What can hang from each mark:
Q: F M
A: K
M: A Q S V
V: M W
K: S
S: F K
W: V

Each row was made from one small tree. Brackets hold a mark, then the marks that hang from it, in alphabetical order. Every link used is in the known rows. Write each row's tree.
Known rows:
(V (M A (Q F)) W): [-11   7   4   4  -8 -20  13  39   1 -14  15   1  15  11  -1  -8  -4   0
  -9 -18  11]
(M (Q F)): [ -1  -7   3   9  -8   0  13  11   0  -6   1  -8 -11 -13 -12   7 -15   8
   2  -2  -8]
(V (M (A K) Q) W): [-12  14   7  10   3 -14   3  28   1 -14   3  -4  13  21   7 -16  -6  -5
 -19  -6   9]
(M A (Q F) (V W)): [  0  -4  -5  -3 -13   7  11  14 -16   5  13  28  18  -2  -8  -6   4  10
 -19  -2   0]
(K S): [ -3   3   3   0  -5  -4  -3 -16   4  -2  -2 -13 -33 -11  35   7  14 -11
  21  -5 -16]
(M A (Q F) S V): [  6   4  -6 -14 -23  24   7  10 -16  14   1  48  36  -6   1  -2   9  12
 -29   6  -1]
(Q (M S)): [ -1   6   3   3   8   0  -4 -12   7  -4   2 -18 -15  -2  10   0   0 -11
  20   0   7]
(Q (M (S K) V)): [  3   1  -6  -2  23  11  -4 -28   0   2   2  -4  14   9   2  -5  -2  -4
   6  13   8]
(W (V M)): [ -6  -6   7   2  11 -16  -9 -22   5  -4  -5 -33 -68  -3  -4  22   8 -13
   6  -4  -5]
(W V): [  0 -12   5   5  10  -5 -10 -35   2   1 -10 -27 -81 -14  -6  25  10  -8
  14  -3 -11]
(Q F (M (A K) V)): [  3 -10  -3  -4  25  10 -18   5  10   7  -1  -6  -6  -5 -25  -6  -2  -3
   4   5  13]
(S F): [  6 -17   5   8 -14 -20  -2  -7  10  -2 -11 -25 -14 -15 -13   9  -7   8
  29  -1 -22]
(Q F (M A)): [  1 -10   4  -2   5  -3  -9   8  15  -5   5 -15 -12 -15 -19   1  -1  -1
  24 -10  13]
(Q F M): [  0 -11   2   6  19  -8  -2   6  15  -6   7 -31 -27 -12 -19   6 -11  -5
  29  -9   9]
(V (M (Q F) S) W): [ -8  17  -1   7   3 -16  20  45  -3  -9  15   2  17  20   9  -3 -13  -3
 -10 -19  12]
(M (A K) V): [ -4  -7   3  -3   4  11 -27 -28  -2   8 -18   4 -21   0   0  -9  13  -2
 -18  19 -10]
(W (V (M Q (S F)))): [  5   1   1  -1  -3  -8   9   3  -1   2  -5  -7 -17  -1  -5  21   0  -2
  -1  -6  -4]
(S K): [ -2 -11   3   9  14  -4  -7 -37  10 -13 -14 -23 -13   0  -9   3 -11   9
  12   8  -7]
(Q F (M A S)): [  4   1   0  -7   5   6  -6  16  12   0   3   3   4 -10  -9   0   2   0
  16 -13  18]
(Q F (M S V)): [ 5 -4 -8 -4 19  8 -2  5  3  9  9 -2 -4 -2 -9  3 -3 -5 11  0 11]
(A (K (S F))): [  5  -1   0   9  16  -2 -12   4  14   4 -23 -17 -15  -3   9   0  -5  -2
  16   1 -14]
(M (A K) Q S): [  2  16   3   0 -12  23  -3   8  -3   2 -19  28  24   2  10 -11  -1   7
 -27   6   0]
(Q F (M V)): [  1 -15  -4   0  21  -1  -5  -2   6   3  11 -20 -21  -7 -19   4  -5  -6
  18   3   6]
(V (M A) W): [-15   7   9   4  -4 -28  -5  10   4 -16   9 -15 -14  14  13  -9   8  -9
   1 -14   5]

Which tree is each row?
[  5   5  -9  -1   0  23  13 -22 -17   6  -4  27  41  10   5  -3  -7  11
 -25  20  -6] : (M Q (S K) V)
[ -3   7  -6   2   6   1  -1 -13 -14  10   4  11 -15  12  22  -1  11  -6
  -9   2  -4] : (M S (V W))
[ 12   2  -5 -13 -39  16  10   3 -17  16  -4  46  58  -6   4  -4   9  17
 -20  11 -13] : (M A Q (S F) V)
[  1   4  -1 -11  -2  11 -11 -19  -3   7   5   9   6  -2  11  -7  16  -9
   1   9   7] : (Q (M A S V))
[-12  16   4   7   7 -24   3  16   2 -11   9 -14 -13  23  23  -4   0 -13
  -1 -15   7] : (V (M S) W)
[  2   7  -2  -6  15  17 -19 -14   1   9  -6   7   6   6   6 -12  10  -9
  -6  13  10] : (Q (M (A K) S V))
[ -7   8   4   1   8 -12  -4  -8   9 -12  -7 -14   6  16   9  -1  -6  -2
  -3   2   2] : (V (M (S K)))
[  4  -2   0  -2  23   7 -13  20  19   0  -3 -10  -5  -9 -10  -4  -3  -5
  19 -10  16] : (Q F (M (A (K S))))
[ 11   0  -8  -3 -23  10  17   1 -16  15  -2  26  39  -1   2   2  -4  12
 -12  14 -18] : (M Q (S F) V)
[  9   5 -11   3 -15   3  24  15 -20  14   6  28  44   9   7  -2  -5  10
 -11   3  -9] : (M Q (S F) (V W))
[  3   2  -5 -14  -5  19 -14 -35  -7   8 -12  32  27   5   7  -5  15  10
 -18  14  -2] : (M A (S K) V)
[ -5  -5   9  -4   1 -12 -14 -21   5  -4  -7 -20 -57  -6  -4  18  17 -10
   2  -6  -2] : (W (V (M A)))
[ -5  -1  -4  10  -5   0  16  -9 -20   2  13   4  -4   7   8  -4  -1  -2
 -14  10 -11] : (M Q (V W))
[ 10   4  -1   4 -26   2  19  14  -5   3  -7  12  33  -6   2   4 -11  14
   2  -1 -14] : (M Q (S F))
[  8  -5 -11  -4  31  12  -2  -2   5   6   4   1  18   3 -18   1 -11   3
   9   3  16] : (Q F (M (S K) V))
[ -8   1   8  -3 -18 -11   4  22   5 -13   5  -3  11  -1  -5  -2  -3   2
  -9  -4   1] : (V (M A (Q F)))
[  8   2   2  -6 -11  -1  -5   0  10   0  -2   0  21  -9   0  -3   5   1
  23  -4   6] : (Q (M A (S F)))
[  1 -11  -4   2  -6   8  11  -1 -12   6   6   5  -4  -7 -12   5  -8   6
 -11  11 -12] : (M (Q F) V)
[  0  -5   5  -1 -25   6   6  12   0  -5  -1  12   7 -17 -12   0  -2  12
  -6  -5  -4] : (M A (Q F))
[-13  11   8   5 -15 -20  11  21  -3 -17  14  -2  12  15  12 -11   1  -5
 -10 -11   6] : (V (M A Q) W)
